Each row comes from the steps of one path. Every step used is in the known rows, and no mark comes twice. Write the path behind each row, first mark first.
Known rows
gunoki > dunal > zanub > tuses > lavin > fipif: [  10, -176,   52, -281,  262, -102,  -60,  -64,  156,  400,   72,  127,
 -155,    8,  300,  -89,    7,   71,   78, -495,   76, -336,  -51]
dunal > zanub > gunoki: [-376,  -68, -152,  -93,   37, -229,  -10,  104,  113,  286,   90, -112,
  114,    9,  127,  -45,   95,   24,  -18, -384,  312, -359,   -4]
tuses > zanub > gunoki > dunal: [-506, -113,  138,  -36, -164,  173,  -80,  110,  428,  389,  -48, -141,
    3,    6,    4, -115,  -18,  107,  -22, -322,  -34, -251,  -77]
tuses > dunal > zanub: [-392,  -73,   13,  -62,   90,  -68,   69,  -92,   84,  172,  -13,  -29,
   15,   22,  -89,   26,  121, -105,   81, -383, -107, -575,   14]
tuses > dunal > zanub > gunoki: [-672, -130,  -31,  -79,  -12, -130,   52,  -32,  227,  304,  -58,  -97,
   33,   39,  -99,   15,  104,  -42,   34, -433, -125, -613,   24]
tuses > lavin > fipif: [-342,  -97,   40, -139,   45, -121,   35, -168,  159,  136,  181,  -39,
    4,  -21,  214, -131, -218,  194, -134,   77, -414, -244,  -18]
gunoki > lavin > tuses > dunal: [  86,    7,  -20, -397, -254,   20,   36,  -69,  169,  204, -129,  232,
 -209,  -17,   89, -209, -175,   49,   21,  -95,  -18, -132, -120]
lavin > zanub > tuses: [ 109, -155,   14, -153,   42,   83,  -14,   86,  -34,  503,  -72,   66,
 -132,  -42, -233,   92, -144,  112,  -85, -364,  320, -498,  -62]
gunoki > dunal: [ 251,  -92,   72, -157,   31,   99,  -39,  -53,  119,  105,  -97,  176,
 -122,   12,  196,  -82,   -2,   -2,   91, -289,  -90,   79,  -42]
dunal > zanub > gunoki > tuses > lavin: [-714,   46, -150, -168,   -2, -265,  -52,   53,  195,  342,   64, -155,
    1,   -1,   76,  -68,  -18,   45,  -55, -454,  314, -549,   10]
fipif > gunoki > zanub > tuses: [-254,   46,  -90,   -8, -193,   45, -124,  124,  250,  313,   16,   93,
  -85,  -47,  221, -238,    6,  178,   35, -422,  200, -122,   44]
lavin > dunal > zanub > tuses: [ 239, -223,  -18,  -87,  280, -126,  113,    0,  -43,  446,  354,   28,
  117,    0,  108,   25,  -53,  -65,  108, -393,   88, -335, -106]
fipif > gunoki: [-122,   31,  -76,  100, -159,  -94,  -19,   63,  165,  127,   25,  133,
   23,   20,  280, -144,  -48,   85,  114, -142,   11,  102,   46]
zanub > gunoki: [-497, -103,  -83,  -19, -212, -113,  -32,  123,  269,  245,  -79, -122,
   20,   31,  -41,   -5,  -19,  140, -101,  -91,  -86,  -43,   15]
fipif > gunoki > dunal > zanub > tuses: [ -65,  -64,  -45,  -54,    4, -136,  -70,   57,  219,  394,   27,  225,
  -95,   30,  426, -156,   17,   77,  196, -514,  200,  -67,   13]
tuses > dunal > zanub > gunoki > lavin > fipif: [-464, -143,  -55, -250,  -56, -178,   83,  -55,  347,  271,  -13,  -25,
   10,   29,   57,  -90,   60,   53,   48, -418, -174, -542,  -26]
dunal > zanub > tuses: [-226,  -53,  -50,  -70,  303, -212,  -41,   59,  -54,  365,  116,  -65,
  -49,    1,   30,  103,  136,   -6,   56, -368,  494, -464,   -1]
gunoki > dunal > zanub > tuses > lavin: [-110, -131,   58, -169,  265,  -80,  -72,  -74,   96,  462,   19,  104,
 -174,    6,  218,    5,   35,   18,   89, -558,  187, -322,  -35]
fipif > gunoki > lavin > zanub > tuses: [  -7,   17, -121, -106, -224, -119,   15,   44,  333,  460,  -50,  240,
 -105,  -21,  315, -168, -161,  199,  125, -421,  318,   14,  -48]
fipif > gunoki > tuses > dunal: [-518,  144,  -71,  -58, -241,  -79,  -35,   24,  325,  128,  -69,  110,
 -141,   37,   78, -177, -124,   57,  135, -298,  -78, -222,   77]
dunal > zanub > tuses > lavin: [-535,  -49,  -23,  -17,  325, -249,  -46,  -28,  -16,  519,  169, -113,
  -70,   -5,   58,  126,   54,   36,  -10, -379,  411, -585,    8]
lavin > gunoki: [-221, -107,  -70, -208,   23,   62,   45,  108, -149,   -1,  168,  321,
   30,   65,  159, -199,  -30,   90,  -48,   -2, -187, -113,  -48]
zanub > gunoki > tuses: [-693,   58, -128, -176, -268, -102,  -79,  133,  369,  191, -123, -143,
 -109,   37, -127,  -44, -111,  142, -108, -146,   -2, -218,   33]
gunoki > tuses: [-278,  220,  -43, -220, -113,   16,  -75,   18,  123,  -84,  -61,  -28,
 -204,    3, -120,  -58, -134,   10,  -11,  -99,  112, -221,   25]

Which path is each row?
[-435,  -86,   70,  -51, -210,   99,   28,   83,  507,  451,   52, -146,
   83,  -12,   46, -137, -106,  131,    1, -291,   25, -220, -135]
tuses > zanub > gunoki > lavin > dunal
[ 333,  -92,  -88, -373, -214,    7,  -25,   86,  283, -104,  165,  164,
   61,  -47,  490, -490,  -80,  249,   -7, -100, -249,  -34,  -19]
lavin > fipif > gunoki > zanub
[-324, -168,  -36, -131, -189,  -42,  -63,   83,  366,  323, -152,   10,
  -65,   38,   85,  -64,  -17,  140,  -38, -285, -139,   -7,  -14]
zanub > gunoki > dunal
[  87, -129,   37, -211,  237,  -53,  -73,  -12,   81,  371,   -8,  138,
 -163,   11,  210,   -9,   88,  -11,  124, -553,  256, -223,  -41]
gunoki > dunal > zanub > tuses
[-535,  180,  -24, -221, -104,   23,  -54,  -85,  135,  225,  -40,  -36,
 -207,  -42, -154,  -64, -324,   76, -126, -291,   87, -552,   -4]
gunoki > tuses > lavin > zanub
[ -99,   93, -120,  -24, -276,   91,  -94,   91,  235,  117,   27,  125,
   22,  -57,  303, -339,  -16,  118,   40, -393,  132,  -12,   34]
fipif > gunoki > zanub
[-872,   14,  -86, -186, -300,  -93,  -41,   79,  424,  235, -175, -148,
 -138,   49, -227,  -11,  -91,  122,  -84, -238, -176, -377,   44]
zanub > gunoki > tuses > dunal
[-613,  186,  -79,   -4, -209, -140,  -75,  -12,  283,  211,   18,   66,
 -132,   14,  201, -175, -211,  126,   51, -226,    9, -159,   69]
fipif > gunoki > tuses > lavin
[-581, -135,  101,   24,  151,  -57,  -22,  -15,  152,  456,  -94,  -66,
 -246,   43, -312,  258,   77,   84,   20, -172,  -81, -453,   47]
zanub > tuses > dunal
[-396,  -98,  -27, -133,  316, -272,  -29,  -18,   21,  434,  210,  -80,
  -48,  -15,  140,   40,   33,   90,  -17, -329,  283, -584,   -8]
dunal > zanub > tuses > lavin > fipif
[-521,  144,  -99,  -79, -194, -121,  -33,   33,  282,  159,  -21,  101,
 -115,   36,  144, -185,  -77,   36,  147, -414,   49, -335,   72]
fipif > gunoki > tuses > dunal > zanub
[ -44,   84, -133,  -30, -243, -150,   24,    0,  348,  214,  -29,  210,
  -40,    2,  421, -201,  -89,  145,  170, -244,  160,  261,  -17]
fipif > gunoki > lavin
[-474,  219,   76, -168, -131,  156,  -93,   59,  244,   45,  -40, -131,
 -162,  -19, -166, -130, -137,   12,    3, -177,  166, -390,  -24]
gunoki > tuses > zanub
[-649,  -68,  103,   44, -175,  118,  -54,  135,  379,  334,  -12, -224,
   67,    2,  -76,  -79,    0,  118,  -67, -179,   19, -303,  -58]
tuses > zanub > gunoki
[-837, -124,   53,  -10,  237, -111,  -48,  -16,   13,  572,  111,   27,
 -214,   40,  -80,  152,  -93,  219, -112,  -91,  -39, -427,   11]
zanub > tuses > lavin > gunoki
[  24,  -32, -130,  -59,  -71, -221,   71,    9,  334,  465,  150,  215,
   -3,    8,  458, -166, -118,  124,  228, -443,  205,   57,  -66]
fipif > gunoki > lavin > dunal > zanub > tuses
[-122,   -8,  -95, -105, -218, -105,   33,    7,  373,  499,  -84,  235,
 -122,   -8,  239, -141, -144,  186,  140, -464,  189, -100,  -40]
fipif > gunoki > lavin > zanub > tuses > dunal
[-611,    6,  -97, -391,    4,   35,   27,   77,  -33,   41,  120,  304,
 -107,   78,   29, -226,  -67,   41,  -10, -284, -166, -547,  -26]
lavin > gunoki > tuses > dunal > zanub
[-489,  130,  -80,  -11, -184, -124,  -19,  -24,  283,  275,  115,   90,
  -82,   15,  236, -195, -263,  105,   78, -273,  -78, -169,   32]
fipif > gunoki > tuses > lavin > dunal
